In the rows, zero is written as 128.
Known rows, with every step that occurs
sarusun momipa fidun: 143 133 131 133 126 124 130 128 136 131 137 132 134 112 121 113 127 127
 123 131 133 129 134 133 117 127 127 133 126 128 112 134 119 128 125 130
 119 141 130
zura tilol momipa sarusun: 126 140 142 111 139 122 137 131 141 108 115 127 122 140 115 129 133 111
 121 115 116 110 168 139 129 143 137 122 152 123 118 131 141 119 135 129
 136 131 134
bevagu puzane: 117 134 116 132 126 137 127 121 125 128 136 115 115 132 139 133 127 119
 123 125 144 128 88 124 121 130 132 137 125 155 122 144 121 124 119 139
 118 97 125
sarusun momipa tilol: 134 127 137 135 134 127 134 127 128 131 124 123 139 118 129 123 132 132
 128 132 117 133 131 124 134 121 130 136 122 111 108 118 106 139 122 121
 131 122 123
bevagu puzane momipa tilol zura: 125 117 139 122 134 143 129 133 154 139 135 98 143 128 131 146 132 128
 130 145 136 111 85 89 132 122 127 130 97 120 131 132 117 124 130 116
 122 121 118
bevagu tilol momipa: 126 115 130 117 140 129 133 116 161 125 117 142 117 136 131 125 123 128
 131 132 132 128 158 131 141 125 131 136 126 134 135 92 149 145 117 130
 126 116 130
bevagu puzane rusoti: 126 129 120 138 128 152 130 118 142 132 129 113 117 133 127 126 129 114
 124 130 132 128 78 107 104 131 135 127 152 154 120 155 118 139 122 144
 121 90 125
rusoti puzane: 117 131 115 130 134 133 126 127 97 127 130 135 114 126 135 133 128 127
 129 133 127 137 89 116 121 117 127 122 137 131 136 128 134 134 125 149
 131 112 121
pasef gomo momipa: 117 142 105 154 121 113 124 122 69 128 124 131 99 139 138 125 119 125
 129 128 135 153 127 122 130 122 138 130 176 126 117 149 105 137 132 135
 127 110 136
puzane bevagu tilol momipa sarusun bitop: 125 129 170 106 129 116 128 117 166 125 113 138 134 131 137 130 125 130
 130 117 119 113 160 159 166 137 133 132 137 97 119 91 111 128 135 112
 128 141 144
romizog tilol nanivu: 136 148 126 121 153 121 126 125 85 132 134 107 123 136 127 144 128 114
 119 130 118 144 115 98 124 128 127 139 161 138 126 138 142 88 103 132
 134 137 131
bitop sarusun momipa: 139 137 128 120 133 134 122 123 152 127 126 144 127 116 127 110 128 136
 128 126 137 152 101 127 128 127 136 127 134 131 128 136 101 127 115 133
 124 133 135
fidun momipa gomo pasef: 137 125 92 108 120 126 125 130 90 122 140 154 127 128 121 130 124 127
 112 120 130 137 129 148 119 143 125 133 120 145 130 130 135 114 141 133
 140 130 131
romizog tilol: 132 147 128 137 145 121 127 125 86 139 133 118 115 128 123 129 127 110
 120 130 134 135 110 102 125 137 128 132 138 134 125 142 130 105 116 139
 126 139 124
nanivu tilol momipa fidun: 137 122 136 130 119 105 133 129 171 116 139 133 143 140 117 120 127 126
 137 109 124 131 190 149 119 133 121 131 117 136 129 132 132 142 112 126
 129 128 124
fidun momipa sarusun bitop: 122 134 122 124 129 111 127 126 106 126 128 134 128 146 136 134 125 124
 123 114 125 123 135 154 146 149 130 135 120 127 106 129 143 106 122 134
 128 120 131
puzane momipa tilol zura: 130 119 144 122 140 124 129 134 140 138 131 111 141 128 130 143 129 132
 131 150 129 123 105 87 141 122 124 126 98 109 135 127 120 117 123 126
 131 146 115
gomo momipa tilol nanivu: 134 126 127 132 131 114 130 128 72 126 133 102 138 138 129 143 126 143
 124 132 109 156 114 118 131 114 125 142 138 122 103 133 98 118 121 121
 141 121 126
gomo momipa fidun bevagu tilol: 134 106 120 150 112 133 126 129 119 139 129 122 128 118 125 114 125 148
 129 139 139 126 141 162 129 123 122 132 99 132 128 121 138 144 145 120
 116 140 127
pasef gomo momipa fidun bevagu tilol: 126 116 110 161 112 132 126 127 119 136 116 123 118 123 139 113 123 136
 136 135 131 122 148 153 129 118 131 129 146 126 132 124 141 160 146 112
 114 130 134
romizog tilol momipa gomo: 142 152 127 120 129 127 133 134 109 131 133 134 118 132 110 125 127 107
 117 118 126 112 168 103 135 135 122 123 152 123 131 128 139 95 138 129
 143 130 139
sarusun bitop: 127 144 129 132 122 112 123 119 135 138 131 121 118 132 146 132 126 124
 129 128 140 149 88 143 134 132 132 135 99 130 116 118 113 100 105 147
 126 122 130
rusoti puzane bevagu: 122 128 135 117 127 136 122 129 76 123 133 139 120 116 134 138 126 128
 127 128 122 136 89 117 129 123 125 126 164 124 138 136 111 123 134 133
 125 132 128
pasef gomo: 115 147 111 145 133 116 126 121 108 125 118 127 107 137 148 128 125 114
 131 127 134 139 118 115 129 124 139 130 167 137 130 137 130 130 115 136
 125 112 130
gomo pasef: 134 132 111 121 131 117 124 118 116 126 133 133 120 122 134 130 128 123
 122 133 144 158 102 159 111 135 127 132 113 135 123 134 111 139 121 142
 130 129 120
tilol momipa: 130 131 120 120 131 122 132 123 139 118 130 133 119 139 127 127 125 115
 129 124 140 137 147 135 132 134 126 134 137 136 128 118 140 121 114 139
 126 110 128
zura tilol: 130 139 133 125 132 126 128 128 122 121 127 124 112 128 127 131 129 120
 120 127 128 134 105 120 116 133 141 129 130 148 124 132 132 106 116 141
 131 137 131
romizog tilol momipa sarusun: 127 148 137 125 146 115 136 129 106 124 123 124 124 140 111 127 131 101
 122 116 124 112 179 123 139 146 125 125 162 109 118 142 140 120 135 126
 134 131 128
bitop sarusun momipa fidun: 153 136 133 126 126 130 125 128 170 132 141 139 140 109 120 102 128 136
 126 123 136 137 104 130 114 127 129 129 126 127 125 140 98 131 123 128
 119 158 133
bitop sarusun momipa tilol romizog: 142 132 134 142 122 131 128 137 181 143 116 130 145 116 127 116 130 145
 136 124 124 135 96 117 128 132 134 114 116 101 126 114 98 136 127 115
 124 139 130
puzane momipa fidun bevagu tilol: 128 102 136 125 133 152 125 130 158 136 134 125 147 113 129 119 134 140
 134 146 130 103 136 133 124 114 122 136 94 140 147 115 154 143 131 115
 114 158 122
momipa gomo: 124 145 120 131 121 119 128 127 100 129 134 134 119 129 129 129 123 127
 116 126 130 122 123 104 136 126 130 126 121 141 128 135 119 100 130 138
 143 125 135
sarusun momipa gomo: 124 143 125 126 124 131 128 127 112 127 127 144 124 117 122 120 125 132
 115 126 125 126 145 117 137 123 133 125 127 129 118 130 116 109 135 126
 142 120 142
fidun momipa tilol: 135 112 115 129 133 122 134 132 92 126 134 129 136 138 128 134 126 128
 127 122 112 126 125 118 132 137 125 143 125 136 119 121 141 125 118 126
 126 123 117
rusoti puzane momipa: 114 122 122 112 140 149 123 130 92 126 135 142 126 123 129 136 132 132
 132 140 124 131 98 99 118 106 125 126 135 131 140 134 129 134 130 141
 129 127 121

Rows
112 139 149 125 122 96 130 121 173 117 117 133 139 152 133 129 130 126
 140 102 115 132 195 173 149 141 131 124 110 111 109 125 114 130 112 126
 140 109 132 -> nanivu tilol momipa sarusun bitop
135 133 132 110 130 130 134 130 154 112 126 130 114 135 119 129 128 114
 125 122 126 131 145 132 118 139 137 130 146 143 128 117 147 111 119 137
 130 124 134 -> zura tilol momipa
117 125 116 122 141 116 130 127 76 119 129 139 125 145 124 131 124 122
 118 115 123 117 150 133 137 148 129 133 142 136 116 148 154 116 129 132
 127 122 124 -> fidun momipa sarusun
121 138 112 175 111 110 128 136 98 142 110 119 118 137 140 131 122 133
 138 127 123 138 123 115 131 126 135 117 155 96 115 125 102 146 147 119
 126 112 132 -> pasef gomo momipa tilol romizog
117 122 128 146 132 122 125 122 151 147 109 133 115 129 139 131 119 138
 130 138 140 126 120 121 136 132 136 119 98 128 139 92 149 133 122 134
 121 131 129 -> bevagu tilol romizog
118 114 135 117 140 148 130 136 101 130 132 127 146 122 132 139 137 138
 137 140 106 119 96 94 120 101 122 129 128 113 134 125 115 152 135 126
 134 132 114 -> rusoti puzane momipa tilol
120 136 116 160 122 111 132 129 78 130 119 118 118 138 138 128 124 129
 135 126 116 143 122 115 134 116 137 131 161 108 110 137 90 151 136 122
 133 111 128 -> pasef gomo momipa tilol
129 140 129 140 125 126 126 136 146 133 117 122 111 129 127 134 126 126
 125 130 132 130 101 120 112 142 140 115 116 135 130 118 148 100 124 140
 124 142 134 -> zura tilol romizog
135 127 135 123 133 129 126 129 123 131 151 128 140 120 123 125 129 127
 125 137 134 118 115 107 111 122 121 138 113 140 127 144 118 120 125 132
 119 160 123 -> puzane momipa fidun
131 141 110 118 119 120 124 124 106 127 135 142 125 120 127 128 128 128
 114 128 136 139 113 141 118 132 126 123 108 134 126 135 104 123 139 139
 146 132 131 -> momipa gomo pasef
118 109 124 125 122 163 128 136 137 129 137 94 153 121 139 138 143 128
 136 133 128 106 100 126 124 117 124 140 105 144 132 134 125 133 135 104
 116 109 115 -> fidun bevagu puzane momipa tilol
154 133 122 135 123 135 134 140 141 130 143 108 136 121 110 119 136 103
 132 123 135 110 171 146 118 142 110 129 135 129 138 134 175 115 130 121
 115 145 125 -> romizog tilol momipa fidun bevagu
123 115 145 98 144 143 121 122 100 121 119 136 129 122 141 147 124 146
 125 136 100 135 101 112 135 106 129 135 176 125 149 102 135 131 123 119
 134 137 138 -> rusoti puzane bevagu tilol nanivu
110 130 131 153 117 103 122 128 145 134 119 133 125 140 136 133 121 136
 138 118 132 145 146 128 127 138 132 115 99 133 133 131 130 124 108 133
 127 121 123 -> nanivu tilol romizog
121 121 102 105 109 170 120 133 130 125 140 121 144 112 131 131 141 128
 121 133 144 114 104 154 110 125 124 130 99 154 142 144 122 127 157 112
 131 115 130 -> fidun bevagu puzane momipa gomo pasef
99 127 133 112 146 141 127 130 78 121 127 138 135 129 126 136 135 133
 128 136 115 110 117 107 128 112 125 117 144 114 130 148 126 140 146 133
 135 129 121 -> rusoti puzane momipa sarusun
132 129 121 109 112 110 128 126 162 114 129 153 138 135 117 124 129 130
 129 108 124 143 191 168 122 133 125 120 112 127 133 125 114 143 132 121
 155 116 132 -> nanivu tilol momipa gomo pasef
113 145 136 141 117 102 126 121 85 135 123 124 120 137 133 130 125 134
 125 124 134 143 123 155 147 133 131 127 112 104 89 147 84 117 138 137
 136 121 135 -> gomo momipa sarusun bitop
122 118 153 117 136 124 123 116 122 132 122 141 119 118 139 131 120 136
 124 134 126 131 119 115 144 130 135 139 140 131 139 110 116 128 125 122
 122 146 132 -> puzane bevagu tilol
146 141 121 95 119 134 132 134 155 112 129 142 123 124 111 126 133 118
 115 119 124 129 149 155 110 142 133 122 128 133 130 114 127 116 147 132
 152 137 142 -> zura tilol momipa gomo pasef
124 95 128 121 129 168 124 136 141 134 128 132 144 108 128 123 137 146
 140 147 120 101 118 133 117 103 117 124 111 131 158 106 165 159 143 117
 117 150 118 -> rusoti puzane momipa fidun bevagu tilol
138 127 145 135 138 119 132 132 157 139 118 120 134 120 127 130 128 134
 128 142 129 134 122 111 144 132 129 121 105 94 120 122 122 127 122 124
 131 127 123 -> sarusun momipa tilol zura
121 116 132 133 128 146 127 144 112 141 122 125 146 123 130 142 133 141
 141 138 112 113 94 93 120 113 121 113 117 99 140 109 127 144 143 124
 127 134 117 -> rusoti puzane momipa tilol romizog
120 123 131 125 126 109 129 122 153 112 128 141 129 146 127 128 125 125
 140 110 126 145 189 142 134 131 128 130 124 138 129 125 132 138 104 132
 135 108 125 -> nanivu tilol momipa
109 136 123 142 126 105 129 124 58 126 125 128 116 137 123 128 123 133
 118 127 133 137 141 135 140 135 129 124 137 114 99 162 97 130 147 135
 135 121 127 -> gomo momipa sarusun
143 131 138 127 133 132 130 130 163 132 125 129 146 116 125 112 133 140
 131 124 117 141 100 121 131 121 134 130 123 112 121 127 84 144 122 118
 129 138 127 -> bitop sarusun momipa tilol
140 110 130 141 125 129 127 132 186 143 118 111 129 117 130 127 128 137
 133 151 149 109 123 142 137 132 122 117 81 125 153 110 179 126 128 122
 114 148 122 -> momipa fidun bevagu tilol zura
121 115 143 131 124 141 120 131 125 141 109 146 119 115 138 136 120 147
 134 136 123 120 98 114 135 122 129 112 143 107 156 94 141 144 145 122
 120 138 134 -> rusoti puzane bevagu tilol romizog
122 120 132 113 152 124 126 112 133 126 118 121 124 137 142 140 124 140
 124 138 119 140 115 115 134 112 135 143 135 143 133 101 149 118 100 130
 133 128 131 -> bevagu tilol nanivu
119 127 137 139 130 99 123 124 151 130 123 126 121 141 131 138 122 133
 136 131 137 151 135 120 140 137 130 116 94 127 140 145 134 118 103 140
 135 121 120 -> nanivu tilol zura
130 141 109 161 113 110 128 128 88 133 134 125 113 131 132 118 120 125
 127 125 134 138 129 129 117 122 130 131 169 123 113 152 101 143 139 130
 120 130 136 -> pasef gomo momipa fidun
147 126 117 129 108 166 123 136 198 131 138 114 146 104 126 105 139 134
 131 120 143 120 91 160 110 130 127 129 120 146 132 147 123 137 135 110
 104 128 132 -> bitop sarusun momipa fidun bevagu puzane
113 116 113 120 124 169 121 130 132 126 139 107 132 123 138 134 138 123
 132 136 145 117 100 132 121 124 125 137 116 163 140 143 144 123 128 119
 110 108 123 -> fidun bevagu puzane momipa
122 133 131 121 115 111 131 128 155 114 128 146 133 143 119 126 125 128
 132 105 118 127 198 131 142 130 127 123 121 134 133 127 126 121 121 125
 150 110 135 -> nanivu tilol momipa gomo
128 108 146 101 134 147 128 125 134 118 116 157 119 121 130 131 123 135
 135 127 118 123 141 129 142 122 126 128 173 115 153 88 140 155 138 120
 126 125 135 -> rusoti puzane bevagu tilol momipa
156 141 133 130 134 121 136 133 137 133 145 119 129 128 109 120 128 104
 125 121 133 117 159 122 115 140 116 133 148 123 125 130 143 117 127 133
 120 150 128 -> romizog tilol momipa fidun
126 118 122 118 118 145 131 128 162 125 114 140 124 128 126 121 129 134
 131 129 129 102 184 146 151 127 125 123 115 139 149 92 170 125 137 113
 139 114 137 -> fidun bevagu tilol momipa gomo
107 128 144 126 132 99 133 123 153 108 118 137 138 152 123 129 129 123
 135 104 116 126 208 151 144 140 129 123 132 120 120 141 128 143 119 122
 142 112 125 -> nanivu tilol momipa sarusun
130 120 127 120 130 148 126 136 114 129 148 133 140 116 122 128 132 133
 130 138 123 116 98 108 103 109 117 126 132 128 140 138 127 140 137 137
 123 149 121 -> rusoti puzane momipa fidun
135 101 139 123 130 146 123 135 178 143 125 114 142 115 127 129 130 140
 135 158 143 105 128 123 136 122 120 123 78 123 161 110 175 129 132 117
 113 164 122 -> puzane momipa fidun bevagu tilol zura
118 136 130 120 135 111 136 124 133 113 123 133 126 144 124 128 129 115
 126 117 129 118 173 144 142 139 127 126 144 119 115 137 134 129 132 131
 133 116 127 -> tilol momipa sarusun
142 119 116 149 110 161 131 131 160 131 137 100 139 120 122 119 138 113
 129 132 135 106 92 140 93 134 123 125 135 158 131 161 146 143 136 129
 109 108 121 -> momipa fidun bevagu puzane rusoti
138 129 120 147 113 111 128 129 87 135 146 125 121 126 119 118 120 134
 122 130 141 143 123 135 118 129 121 133 118 127 108 149 103 125 140 136
 122 137 127 -> gomo momipa fidun
152 132 140 116 124 127 138 137 172 115 137 126 128 128 112 121 129 113
 123 119 125 114 150 136 105 140 129 131 138 137 125 118 148 117 128 134
 124 151 133 -> zura tilol momipa fidun
